Every row comes from one small tree of marks. The marks that hang from a mark follow it in brackets, in alphabetical order. Every link used is in the known rows. Which tree was each row made from?
Known rows
T(P(A M Y Z)): [ -9.0 -52.3 -49.7 -42.0  41.8 -31.6 -37.3   2.9 -16.0  29.9  21.6 -10.2
  14.0 -17.4 -40.0 -21.4  53.6  10.0 -22.0 -42.0   2.4  -6.9  -5.6  -1.8]
Q(G(N)): [-23.0  -2.2 -57.2 -31.7   3.5  30.4 -20.1 -27.3 -13.9  28.6  59.8  45.3
 -26.7  10.5  -9.3 -40.6   6.4 -16.3  30.2 -46.8  19.7  67.8  20.4 -50.1]
A(P(Y)): [  9.6 -36.0 -42.5  -6.5 -11.5 -23.2 -24.7   2.2 -34.2   5.7  52.7  16.9
 -14.4   3.0  -1.8 -26.2  18.3  -3.4  15.4 -15.8  37.9  22.7  11.5 -11.4]
T(P(G M Y)): [-18.2 -32.6 -44.1 -35.4  23.8 -14.6 -39.7  -4.4 -31.9  41.8  12.5  -9.8
 -19.0 -10.9 -16.8 -10.5  32.7   7.6  16.4 -38.8  35.9 -21.6  19.6  -3.6]
K(G(Q)): [ -8.6  -9.1 -50.8 -22.5  -7.1  37.3 -35.1 -26.2  14.6  24.4  43.6  38.2
 -26.7  17.9   7.4 -57.5  24.3  10.3  16.3 -77.0  17.9  49.3  -1.7 -46.2]
A(P(G M Y Z)): [-25.3 -31.5 -32.2   3.2  46.4 -11.3 -22.6  -6.2 -36.9  37.1  10.9   5.5
 -10.3 -14.8 -34.9   1.4  44.6  10.9   0.6   5.4  25.4 -18.4  -1.1 -26.5]
P(M Z): [-24.0   6.6 -52.5  -9.3  26.7   3.7  -9.9  -7.7 -13.8  13.4  26.2  42.0
  -2.0   7.1 -44.9 -40.0  43.8   4.9 -14.8 -36.4  19.2  37.8  22.2 -53.2]
K(G): [-10.3   7.4 -43.7 -18.3 -28.6   7.8 -26.8 -24.0 -14.7  17.9  50.4  23.8
 -26.3  20.6  12.0 -52.5  31.6  -0.4  16.8 -53.2  32.0  64.0  16.8 -38.4]
K(G(N)): [-11.7   1.3 -53.3 -28.1 -19.2  17.3 -20.2 -26.6  -1.9  36.9  57.0  47.4
 -17.0  11.9   3.8 -53.5  24.3  -0.9  23.6 -39.0  21.0  73.1   7.1 -45.3]
E(P(G U Y)): [-13.8  -3.2 -29.9  -7.1   5.4  -1.0 -25.8  10.9 -42.4  49.2 -48.9  -9.4
 -30.3   4.6 -12.6 -22.2  -0.4  24.0  24.2 -33.8  37.9  -8.7  41.9  -4.9]
P(A M Y Z): [ -2.6 -35.1 -53.0 -31.3  40.3 -28.5 -30.4  -1.7   1.0  29.0  36.9 -18.9
  17.9  -7.4 -34.3 -16.4  46.0  17.9 -25.1 -28.2  -4.2  17.3  -1.3 -16.1]
P(A U Z): [-24.2   1.8 -39.3 -16.2  -4.7 -18.9 -20.1  -2.1  -8.1  28.2   0.1  12.9
  -0.1   2.4 -27.3 -37.5  27.2  18.6  -4.2 -33.3  24.4  39.1  14.9 -27.4]
Q(G): [-19.3   5.1 -46.4 -18.7  -7.6  22.1 -26.4 -22.5 -23.1   8.7  50.2  19.8
 -37.8  19.1  -0.3 -37.6  13.8 -15.5  24.8 -64.4  30.9  58.3  28.8 -45.3]
Z(P(M)): [  5.2  11.4 -50.4 -20.2   8.5  -7.0   3.5 -18.6   6.9  10.0  14.4  19.4
  -1.0   6.4 -42.6 -31.6  23.2  10.3  -1.1 -70.8  31.8  42.0  28.6 -21.8]
G(N Q): [ -3.7 -18.0 -67.0 -35.7  17.4  29.3 -24.6 -13.8  24.1  34.3  51.8  77.0
  -3.8  13.8 -15.2 -51.1  -2.7   5.7  22.9 -57.7  20.4  54.1  12.8 -42.6]
E(P(Y)): [ 15.8 -19.2 -47.1 -15.7  13.5 -10.0 -20.8  13.7 -32.5  15.6   7.8  16.1
 -12.9  20.1 -10.4 -44.5   5.9   1.8   7.5 -50.2  24.5  28.6  41.6  -9.8]
P(A G M U): [-21.3  -9.3 -39.2 -26.6  11.2 -10.4 -20.5 -19.5  -9.8  43.8  -8.0 -20.0
  -0.3  -6.0 -15.0  -6.8  15.1  18.4   4.6 -30.8  32.9   6.7   9.1 -25.1]
T(P(A G Y Z)): [-20.9 -45.6 -29.3 -42.4  40.9 -45.8 -48.5   2.4 -25.9  53.3   0.3 -14.3
   1.0 -11.7 -20.2 -11.3  40.6   6.7  14.3 -35.6  29.2 -12.9  15.6  16.2]
Y(P(G)): [-34.3  -7.7 -24.5 -30.0  -8.5 -10.8 -36.7 -15.4 -13.5  29.1  42.1  21.4
 -27.9   7.0  -7.6 -34.0  17.7 -19.3  19.7 -52.7  48.9  27.9  40.1 -14.6]
Z(P(G Y)): [  1.7   0.5 -30.1 -25.8  11.6 -34.0 -25.9 -10.5   0.4  47.7  -0.4 -20.0
 -15.6   2.8 -16.9  -6.0  13.3  18.5  34.3 -53.6  46.4  15.6  45.7  17.7]
A(P(G U Y Z)): [-36.8 -14.3 -20.0  13.1   2.8 -16.0 -27.5   3.7 -44.9  47.7 -21.9   2.7
 -31.7 -18.5 -25.0  -3.0  30.2  20.7  19.5   9.6  40.7 -18.7  10.5 -16.2]
A(P(G)): [-14.5 -18.7 -27.3  -0.1   4.0 -14.1 -14.6 -13.5 -41.9  17.0  26.6  37.1
 -18.1  11.0   0.6 -21.1  10.4 -12.6  32.1 -16.1  60.6  21.5  22.9 -28.6]
P(A M): [  6.1 -25.2 -55.1 -35.9  16.0 -16.4 -15.9 -15.8   0.6  10.0  50.4   6.7
  17.9   9.3 -13.5 -29.5  22.3   0.1 -11.5 -47.6  18.8  42.4   8.0 -29.2]
E(P(G M Y Z)): [-19.8 -15.1 -37.5  -6.4  69.6  -1.4 -17.4   6.9 -35.6  46.6 -32.7   5.7
  -9.1   0.5 -45.2 -18.9  32.2  16.6  -7.4 -29.3  13.4 -14.0  28.3 -24.6]
T(P(M Y)): [ -4.1 -35.5 -57.4 -35.6   5.7 -12.0 -34.7   2.3 -26.3  19.1  31.8   4.5
 -11.6  -9.4 -21.4 -30.2  36.5   3.6  -0.3 -48.3  25.0  -0.3  11.5  -8.9]
Y(P): [-19.4  -8.2 -38.0 -29.5 -27.5 -11.0 -29.3  -8.9  -9.4   7.1  62.1  34.3
 -20.9   9.8 -11.1 -53.2  20.7 -20.8   3.8 -62.7  36.1  50.5  33.0 -21.0]
Z(P): [  7.4  16.2 -42.8 -19.1  -8.4 -18.9  -3.8 -12.4   5.0  12.3  15.6  28.5
  -9.5  18.7 -26.4 -39.0  12.6   4.6  16.6 -73.7  47.5  56.8  45.1  -8.6]
N(G): [-17.7 -11.4 -38.5 -27.5   7.2  28.2 -13.5 -12.0 -15.6   7.5  25.8  22.2
  -9.3  29.1  15.0 -36.0  18.0 -13.5  18.7 -52.0  41.4  46.3  20.3 -53.0]

Write each row's tree
[-10.4 -45.0 -46.8 -19.6  34.2  -4.0 -18.4 -14.1 -25.7  46.2  38.0  15.7
  -2.1 -19.4 -20.8   1.1  16.4   3.5  19.3  12.2  22.9  -4.9  -7.9 -23.7]
A(P(G(N) M Y))
[ -9.3  -4.7 -40.1 -10.9  45.2   9.4  -3.1  -7.0 -36.3  25.2 -19.8  28.0
  -8.7  17.1 -26.1 -31.6   9.4  -0.3   6.3 -49.9  35.8  11.7  36.5 -37.0]
E(P(G M))
[-52.7   1.4 -20.3 -18.0  13.0 -11.2 -33.5 -11.8 -14.0  37.7  23.6  33.6
 -25.2   3.2 -33.3 -35.4  38.4 -14.7   9.1 -46.0  37.6  23.1  35.9 -21.5]
Y(P(G Z))
[-60.2   5.0 -32.7 -10.3  16.1   9.2 -23.5  -6.7 -39.2  47.8 -47.6  24.8
 -28.7 -17.2 -51.5 -23.4  46.1  16.5   5.2 -34.8  40.5 -22.7  16.9 -35.6]
T(P(G M U Z))
[-31.1 -28.4 -51.2 -30.2  60.0  16.5 -43.7  -7.1  16.5  78.4  18.6  39.4
 -10.0  -7.4 -31.5 -20.9  16.7  24.9  26.5 -29.2  12.0   5.9  11.6 -24.5]
P(G(N Q) Y Z)
[-49.8  -2.2 -26.8  19.4  14.6  11.0  -6.2 -12.1 -42.3  33.9 -32.5  30.1
 -21.4 -16.2 -45.6 -13.0  37.3  15.2   0.3   0.1  38.1 -12.9  -0.7 -50.1]
A(P(G M U Z))
[-16.8 -16.0 -45.6 -27.6 -38.7 -14.6 -40.3  12.2 -33.1  30.8  -0.5   0.7
 -32.4 -10.1 -11.2 -34.4  23.9  18.1  17.8 -43.4  39.5  -0.6  24.3   0.4]
T(P(U Y))
[  5.8 -29.3 -41.4 -42.6  62.7   1.9 -19.6 -31.4  42.4  44.6  -9.2  -6.0
  14.8  -1.9 -35.4 -10.1   7.8  20.6   3.6 -87.0  22.1   6.4   1.7  -4.6]
Z(P(A G(Q) M))
[-39.3   7.5 -40.3  -7.1  42.9  -1.3 -16.7 -14.7 -18.8  37.0   7.4  28.8
  -9.5   5.3 -38.7 -19.0  41.3   8.8   2.8 -27.2  31.4  16.6  27.0 -47.5]
P(G M Z)
[-13.4 -21.3 -33.5 -17.7  82.3  -9.4  -8.0  -5.1 -26.0  34.7 -33.3  14.2
  16.3   7.8 -44.9 -25.5  26.7   3.6 -16.1 -41.7  12.8   6.2  17.3 -31.5]
E(P(A G M Z))
[ -9.9 -13.7 -60.9 -34.6   4.2  46.7 -31.8 -30.0  25.7  44.1  51.2  59.3
 -16.8   9.2  -0.6 -58.9  13.7   9.3  23.0 -63.3   8.3  57.8  -9.9 -50.8]
K(G(N Q))
[-25.4   2.7 -35.4 -15.2 -19.4 -11.6 -39.1  -1.7 -24.5  53.3  -4.1 -20.5
 -32.3  -4.1  -1.2  -7.1  10.6  25.5  33.1 -19.6  48.4   1.5  35.2  -7.9]
P(G U Y)
[-31.8   1.9 -30.7  18.2 -21.9  -0.1  -6.1   1.7 -40.8  10.3  -6.0  50.0
 -22.7  -3.8 -36.0 -39.1  31.5   7.8   4.7 -10.3  39.7  22.8   7.5 -44.0]
A(P(U Z))
[-11.0 -19.7 -36.1 -12.6  27.9  27.4 -35.6   8.5 -15.1  57.3 -56.5   4.7
 -32.5   3.2 -16.5 -27.9  -9.7  34.9  23.7 -57.5  26.3 -23.7  25.3 -11.6]
E(P(G(Q) U Y))
[-20.8 -31.4 -23.6 -46.2   4.9 -29.7 -40.0 -17.7  -0.5  34.7  46.0  -4.3
  -5.8   3.9   0.0 -26.3  14.1 -19.1  11.4 -53.1  36.7  29.0  24.3   0.3]
Y(P(A G))
[-16.0 -39.6 -44.0 -17.0  35.4  25.7 -20.3 -19.6  -3.7  43.7  28.0  73.4
 -10.7   0.8 -11.4 -26.7  -6.1  -2.9  37.4 -25.5  36.5  16.5  -1.6 -38.4]
A(P(G(N Q)))
[ -9.6 -22.5 -33.1 -29.9  -5.1 -32.4 -44.9  -5.6 -10.4  57.6   1.0 -46.5
  -8.5  -7.1   5.1  -1.4   8.1  26.3  25.5 -23.3  36.1   1.1  19.6  10.0]
P(A G U Y)
[-18.1  -6.1 -31.1 -25.0  -7.3 -21.0 -28.9 -13.6 -14.1  44.2  -5.5 -12.0
  -7.1   3.9   0.7 -14.5   4.7  13.9  24.3 -32.4  47.8  20.7  23.7 -12.3]
P(A G U)
[-10.9 -44.6 -39.3 -34.7  65.4 -12.1 -53.4  -6.5  18.6  62.8  12.8  -9.6
   2.9  -1.1 -18.5  -9.5  22.8  23.9  11.1 -43.9  10.5  -4.2   4.9  -4.3]
P(A G(Q) Y Z)
[-25.0   7.5 -26.6  -0.1  47.6  -0.2  -7.4   3.5 -41.5  33.9 -33.8  47.5
 -15.3  23.0 -34.4 -41.9  19.7   0.0  12.4 -41.5  38.4  21.8  50.3 -34.2]
E(P(G Z))
[-27.3  -5.1 -23.1   8.2 -20.7  -2.5 -15.4 -10.5 -46.0  26.4 -10.7  24.3
 -31.3  -1.3  -6.3 -19.0   7.1   3.4  32.9 -10.6  63.5   7.2  16.3 -30.8]
A(P(G U))
[-34.9 -28.3 -41.1 -35.2  30.3  28.7 -40.1 -25.6  17.2  37.5  30.4  27.8
 -21.6  -5.3 -27.7 -30.4  18.9  -3.8   1.4 -75.5  19.8  -1.2   6.2 -31.7]
Y(P(G(Q) M))
[-15.0 -30.8 -40.6 -36.9  20.3 -31.8 -29.0  -0.6 -21.5  17.8  19.9  30.7
   6.1   3.6 -28.9 -45.9  40.0  -6.3  -3.1 -55.9  27.1  28.4  16.3 -11.8]
T(P(A Z))
[ 15.1 -11.7 -38.7 -34.4 -18.5 -37.7 -23.6  -1.5  17.6  39.2 -13.5 -43.0
   0.6  -8.9 -21.6 -15.9   9.9  32.6   7.7 -57.9  25.9  22.6  16.7  25.4]
Z(P(A U Y))
[-23.1 -12.7 -33.8  11.0 -18.5 -11.3 -22.1  10.3 -38.8  24.4   0.5  16.8
 -24.8 -13.5 -30.9 -24.3  34.6  18.2   2.5   0.3  29.1   2.5   3.5 -23.7]
A(P(U Y Z))
[-31.2   2.3 -51.2  -5.5  -0.5   1.1 -24.3   4.9 -15.5  37.7  -4.2  -3.8
 -16.2 -15.0 -46.3 -23.1  44.6  34.1 -15.9 -17.2   9.3   2.8  10.7 -32.8]
P(M U Y Z)
[  9.7 -40.1 -39.0 -32.9  66.5   9.1 -25.4  -8.0  -2.3  36.5 -20.9  24.8
   4.8  21.0  -9.1 -37.2 -12.5   5.6  14.5 -77.1  24.6  12.5  20.2 -16.5]
E(P(A G(Q)))
[-20.4 -46.0 -30.4  -1.5  48.9   6.5 -39.1  -4.2 -14.2  44.4   9.7  26.8
 -19.5  -8.1 -24.1 -11.5  26.5  14.8  20.0 -23.4  27.8 -17.3  -2.0 -20.4]
A(P(G(Q) Y Z))
[ -9.0 -28.3 -46.6   1.9 -22.2  -4.1 -17.2  -0.7 -32.6  14.7  13.1  -3.2
 -19.1 -19.3 -22.7 -16.3  25.2  18.5  -4.4  -5.8  25.9  -7.1  -8.5 -26.8]
A(P(M U Y))
[-40.2   5.7 -43.4 -19.4  34.2  -1.8 -17.5 -13.0 -13.0  57.1  19.5  60.0
  -7.0   6.5 -31.0 -29.3  21.2   2.2  27.6 -13.6  36.1  39.0  33.2 -40.2]
P(G(N) Z)
[-39.3  -2.4 -33.5 -15.0  32.4 -10.2 -19.9 -14.3 -10.5  51.1 -27.2  -8.5
   1.8 -11.2 -39.3  -9.9  34.2  25.3  -6.1 -23.2  23.7   0.2   5.7 -32.8]
P(A G M U Z)
[-32.5 -32.7 -25.7 -42.5   0.9   5.4 -48.9 -18.0  22.5  50.6  -0.1  -1.7
 -19.2  -9.3 -12.9 -31.2   0.3   8.2  11.6 -70.8  25.8  -0.8  -0.1  -6.5]
Y(P(A G(Q) U))
[-39.7  19.3 -49.1  -0.2  -4.2  14.8  -9.5  -5.5 -17.1  22.6  -7.5  32.1
 -17.3  -3.9 -51.0 -37.3  41.4  21.8 -13.4 -29.5  23.4  23.8  16.6 -55.4]
P(M U Z)
[  1.4 -28.9 -54.0 -30.3  -6.3 -20.2 -30.3  -3.0  -2.0  33.5  17.4 -40.9
   5.1 -14.2 -15.4 -12.4  21.3  27.5 -11.9 -29.1  10.6   7.6  -3.1  -9.8]
P(A M U Y)
[-41.7   8.9 -30.1  -4.0   1.5 -11.2 -36.3   1.9 -25.1  61.0 -22.8  -8.4
 -30.8  -6.4 -25.5 -11.2  31.7  31.3  22.2 -11.9  37.8  -2.9  32.2 -14.4]
P(G U Y Z)
[ 27.2 -31.1 -49.8 -43.3  26.3 -37.7 -17.7 -10.6  22.7  26.3  22.6 -40.3
  22.2  -7.0 -31.7  -9.9  23.4  21.3 -12.1 -61.2   8.6  21.9   7.6  16.1]
Z(P(A M Y))
[-16.7 -34.8 -40.4 -30.2  57.8 -30.6 -34.1  -8.3  -4.2  53.1  17.5 -31.4
  12.8 -12.0 -29.1   3.5  40.5  18.6  -8.4 -19.1   9.3  -3.5   5.2  -9.1]
P(A G M Y Z)
[ -0.7 -30.5 -44.7 -31.3  23.3 -41.0 -36.5   4.4  -2.8  30.8  41.3 -10.5
  12.4   0.5 -18.2 -24.3  36.4  11.0  -5.7 -30.3  11.7  31.3  15.1  -3.2]
P(A Y Z)
[  9.1 -38.9 -48.2 -25.1  67.1 -16.6 -16.0  10.3 -17.8  24.7  -6.9  -7.6
  20.5   0.2 -44.2 -29.6  34.8  14.0 -32.9 -40.9 -11.1   7.4   6.3 -13.8]
E(P(A M Y Z))
[ -8.7 -27.1 -45.3 -28.2  30.2   5.3 -49.7  -8.1   7.1  52.0  24.0   5.3
 -22.2   7.5   0.7 -18.0   5.1  20.0  32.2 -52.4  33.2   2.5  24.7 -11.2]
P(G(Q) Y)
[  2.4 -42.3 -52.4 -47.5  15.4 -20.9 -25.3 -10.0 -15.4  11.1  33.7  12.8
  11.6   0.2 -18.7 -37.7  29.4  -6.4 -10.0 -59.5  24.8  19.4   2.0 -15.6]
T(P(A M))
[ -1.5 -10.3 -42.1  -4.6  33.2  -9.0 -18.2  17.6 -34.5  22.3  -5.5  26.2
 -11.2  13.8 -35.7 -45.2  25.8   9.2  -4.3 -40.5  14.9  23.9  38.0 -19.4]
E(P(Y Z))
[-30.9  -9.9 -30.8   8.8  -4.3   7.6  -7.7 -16.6 -41.1  25.8 -15.0  18.0
 -23.7 -10.9 -20.2 -11.0  18.7   9.7  13.9  -7.7  48.4  -8.4   3.0 -41.7]
A(P(G M U))
[-14.4 -16.2 -41.2 -19.6  -2.8 -29.6 -35.1   7.6  -6.4  43.1   3.6 -21.1
  -1.3 -10.0 -24.7 -22.4  32.2  26.9  -5.0 -23.1  14.5  16.7  12.1  -5.8]
P(A U Y Z)
[-14.1  -9.3 -42.0  -8.4  36.6   5.0  -0.2   5.4 -22.9  21.8 -47.3  17.1
   9.2  -1.3 -55.5 -42.5  28.4  18.3 -32.2 -42.7   2.0  12.2   4.6 -38.7]
E(P(A M U Z))
[-12.4 -25.3 -40.4 -31.0  13.3 -21.0 -36.2 -10.2  -7.3  56.7  -3.3 -55.2
  -2.9 -16.5 -10.1   7.7  18.4  30.9   3.7 -19.1  21.0 -13.9   3.2  -2.8]
P(A G M U Y)
[-24.2 -27.5 -35.1  -9.3  -5.9  -5.7 -23.0  -3.9 -31.1  60.0   5.5  13.5
 -22.2 -20.9  -8.9  -5.8   1.2  15.2  38.8  15.4  39.8  -6.0   3.5 -12.0]
A(P(G(N) U Y))
